Each row was made from one path, in order. Every step used is in the known rows, and no mark comes twice. Write each row's path.
In the rows, 128 means zero.
Known rows:
forik > dimu > vadaz > pemapid: [ 91 150  88 151 155 172 125 121 153 145 103  75 105 110  91 150 133 156
 106  86 112 139 145 152 109 125 123 143 145]
vuva > pemapid > vadaz > dimu: [ 69 107 132 155 137 190  85  99 121 124 120  73  96 101 116 169 145 170
 107 154  90 121 135 178 115 109 112 174 135]
pemapid > forik: [ 57 119 104 148 150 156  86  90 131 127  84 127  97 107 109 141 126 133
 119 134  98 162 143 180  98 111 109 137 115]
vuva > pemapid > vadaz > dimu > forik: [ 65 142 122 176 123 186  89 105 134 137 104  75  82 110 129 158 142 160
 100 118 100 128 130 182  79 118 106 151 127]
vadaz > losun: [ 65 144 123 142 132 160 113 125 130 107 100  96 107  99  91 149 120 153
 153 131  68 153 138 128 123  98 138 206 134]
funudob > namus > bozipid > kebit > pemapid > vadaz: [ 79  94 137 157 149 131  72  88 130  69 134 161  83 106 165 161 107 138
 147 154  92 138 126 109 121 131 134 126 138]
namus > bozipid: [ 58 150 138 160 156 127  81 111 128  75  62 103  94  93 101 139 120 142
 127 134  72 164 134  98 130 135 139 164 122]
namus > bozipid > kebit > pemapid > vadaz > dimu: [ 72 101 135 156 144 152  79  88 111 123 106  88  92  99 124 176 121 147
 108 151  91 150 125 126 158 104 158 169 123]
funudob > vugazeg: [ 98 123 133 143 168 137 109  93 122 111 101 146 103 113  98 148 131 128
 140 121 125 149 147 119  88 118 119 155 138]
dimu > forik > pemapid > kebit > bozipid: [ 89 145 123 183 148 111 105  89 131 179 104 131  79  95 155 165 139 133
 145 135 111 182 123 142 131  88 147 142 122]
namus > funudob > vugazeg: [101 153 123 139 172 133  96 101 114  55  79 132 111 122  78 138 124 152
 111 102 134 138 144 108  75 132 125 143 135]
vuva > pemapid > vadaz > dimu > forik > losun: [ 89 145  94 185 113 181 102  88 128 111 125  68  72 102 127 162 136 174
  91  91  85 106 115 173  97 103 118 183 118]
vadaz > dimu > forik: [ 66 182 109 158 131 175 106 126 130 137  66  94  94 119 101 159 125 135
  95 122 110 161 139 158  81 108 127 141 108]
forik > dimu > vadaz > pemapid > kebit > bozipid > namus > funudob: [ 91 190  90 156 184 124  96 106 154 207  78  62 110 119  94 149 125 190
  82 132 129 115 134 133 127 117 140 119 146]
vugazeg > funudob > namus > bozipid > kebit: [ 92 163 125 137 157 144  68 128 130  72 120  89  91 127 112 150  95 131
 143 136  97 152 131 102  91 149 148 194 118]
losun > forik > dimu > vadaz > pemapid > vuva: [ 87 127  68 152 159 164 135 109 150 176  77  63  91 120 114 147 125 154
  66  88 114 114 169 177  99 140  93 117 124]
bozipid > kebit > pemapid: [ 94  89 119 153 143 162  97 105 113 148 114 167  96 108 134 176 121 119
 160 160  97 188 146 115 147  98 148 165 126]
dimu > forik > pemapid > kebit > bozipid > namus: [ 86 162 109 180 167  99  91  87 142 221 111 128  77 107 165 161 125 140
 146 164 115 151 124 132 126  95 149 117 121]
kebit > bozipid > namus: [ 56 166 124 154 174 117  92 108 131 181  61 148 103 103 125 152 124 141
 130 187 112 146 139 111 138 117 128 137 132]
dimu > vadaz: [ 63 153 122 163 148 145 100 118 131 130 100 127 114 103 113 144 131 145
 144 100 117 159 151 128  91 145  96 151 143]
dimu > vadaz > losun > forik > pemapid > kebit > bozipid > namus > funudob: [ 76 211  94 175 166 109 102 115 137 189 107  70 100 111 122 121 111 191
 116 116 112 106 149 117 110 114 125 141 136]
dimu > vadaz > losun > forik > pemapid > kebit > bozipid > namus: [ 75 182 104 178 160 113 114 108 146 243 131  85  92 102 141 131 119 169
 145 137 102 115 154 128 124  98 119 152 138]
losun > forik > pemapid > kebit > bozipid > namus: [ 83 144 109 162 176 109  93  87 128 211 105 123  76 107 156 149 124 142
 128 183 107 136 157 138 139 102 133 120 117]
vugazeg > funudob > namus > bozipid: [ 67 187 119 143 161 141  75 126 133  26  93  94  85 117 110 144 103 146
 117 125  84 144 127 112  82 157 132 191 117]
vugazeg > funudob > namus: [ 79 165 104 128 154 167  90 124 129  50 117 122  95 130 121 160 109 139
 131 129 104 148 141 148  66 146 116 188 123]
forik > dimu > vadaz > losun: [ 91 175  89 157 135 154 108 130 150 118 131  82 114 104  73 149 125 178
 116  87  98 126 131 132 111 124 119 188 154]
namus > bozipid > kebit: [ 80 124 146 153 150 128  75 112 123 122  92 100  99 101 103 144 115 128
 154 149  85 173 136  86 140 126 155 165 123]

Write each row's path:
[ 81 107 108 137 149 157  98  84 112  88 142  72  96 103 124 183 137 160
 109 137 116 125 128 181 129 104 137 149 128]
forik > pemapid > vadaz > dimu
[ 67  88 140 162 140 161  79  90 127  99 124 114  92  94 138 155 144 159
 145 139  85 135 137 157 112 133 105 169 147]
vuva > pemapid > vadaz
[123 153 118 153 206  85  87  68 121 162 117 126  98 119 119 155 125 166
 127 161 147 118 128 103 123  95 156 123 137]
forik > pemapid > kebit > bozipid > namus > funudob > vugazeg
[ 69 118 148 156 151 121  92  91 120 185  77 134 103  92 122 168 141 140
 145 180  92 182 136 135 153  94 136 175 133]
pemapid > kebit > bozipid
[ 81 165  70 161 138 156 101 110 158 144 129  78 109 106  73 136 123 172
  96  77 102 122 130 182  95 112 106 169 142]
pemapid > forik > dimu > vadaz > losun
[103  95  85 149 123 167 105  99 130 122 142 108  83 110 119 162 115 155
 101 114  87 124 147 158 139 110 136 180 139]
bozipid > kebit > pemapid > vadaz > losun > forik > dimu
[ 94 157  79 184 138 179  93 118 165 162 145  69  98 100  82 130 132 186
 106  83  82 110 128 177 100 104  99 182 147]
vuva > pemapid > forik > dimu > vadaz > losun
[ 71 146 108 150 134 156  91 118 131  59 132  82  69 117 141 136  90 149
 121 103  71 121 140 130  93 139 137 216 123]
vugazeg > funudob > namus > bozipid > kebit > pemapid > vadaz > losun > forik
[ 91 143 142 149 151 137  75 119 136  90 109 131  95 118 124 145  99 129
 157 163  92 148 137  87 103 129 140 126 128]
funudob > namus > bozipid > kebit
[ 93 126 132 162 154 145  82 115 131  89 113 172  81 113 147 158 102 126
 152 161  83 160 134  83 126 111 147 131 124]
funudob > namus > bozipid > kebit > pemapid
[ 56 139 102 169 127 171 104  93 121 117  89 121  81 109 144 176 133 146
  84 109 110 152 129 180  99 108 119 138 119]
kebit > pemapid > vadaz > dimu > forik
[ 79 133  82 164 144 143 134 112 133 151 130  71  94 105 133 142 116 165
 129  87 100 116 159 151 102 121  98 156 127]
dimu > vadaz > losun > forik > pemapid > vuva
[ 95 109 105 147 164 138  80 102 122 103 120 122  78 124 154 181  92 139
 128 154  90 153 127 111 124 130 148 191 108]
vugazeg > funudob > namus > bozipid > kebit > pemapid > vuva
[ 92 157 109 154 185  99  74  89 122 156 103 113  97 111 133 163 120 174
 124 180 113 138 126 117 147 101 159 129 126]
forik > pemapid > kebit > bozipid > namus > funudob
[ 90 171  90 163 141 168 113 116 126 125 107  85  82 116 119 166 126 139
 107 114 114 151 131 160  96  91 144 132 107]
vadaz > dimu > forik > pemapid
[ 81 111 158 178 148 143  85  96 128 203  98 128  92  89 132 162 151 153
 157 186  75 172 133 132 158  86 130 190 138]
vuva > pemapid > kebit > bozipid
[ 83 205  78 161 180 130 102 113 154 213  54  61  98 125 101 128 120 180
  54 114 128 105 160 146 104 132 122 103 132]
losun > forik > dimu > vadaz > pemapid > kebit > bozipid > namus > funudob
[ 59 193 114 150 178 115  78 115 123 125  36 137 110 112 105 140 116 167
 102 167 120 136 135 103 124 131 133 126 128]
kebit > bozipid > namus > funudob
[ 52 112 101 140 157 178 121  96 140 154  69  84  88 107 107 132 126 129
 122 129  88 160 151 196 106  88 129 138 113]
vadaz > pemapid > forik
[119 187 109 175 191  81  92  78 134 173 102 129  84 126 132 146 121 155
 114 125 158 123 123 108  84 105 151  99 129]
dimu > forik > pemapid > kebit > bozipid > namus > funudob > vugazeg
[ 80 172 104 162 138 161  76 111 130  90 120  81  69 130 148 171 100 140
  90 107 112 138 114 149  74 133 144 171 111]
vugazeg > funudob > namus > bozipid > kebit > pemapid > vadaz > dimu > forik
[ 86 125 120 166 157 122 106  89 117 171  97 124  79  95 147 153 138 134
 130 154  97 166 155 147 147  96 132 145 117]
losun > forik > pemapid > kebit > bozipid
[ 98 169 110 135 192 124  85  97 125  97  87 130 108 134  88 136 110 158
 110 131 140 108 145  99  68 139 127 115 132]
bozipid > namus > funudob > vugazeg
[ 70 111 112 169 149 177  78  97 138 148 100 120  85 102 117 136 135 147
 129 142  76 151 142 178 102 102 106 153 120]
vuva > pemapid > forik
[ 92 144 112 165 160 140 120 101 150 219  96  77 106  97 103 163 146 158
 115 123 114 151 135 153 149  96 134 160 151]
forik > dimu > vadaz > pemapid > kebit > bozipid
[ 57 157 112 148 128 169 119 131 130 112  76  94  92 106  95 126 116 144
 127 117  68 145 165 139 101 112 116 183 120]
vadaz > losun > forik
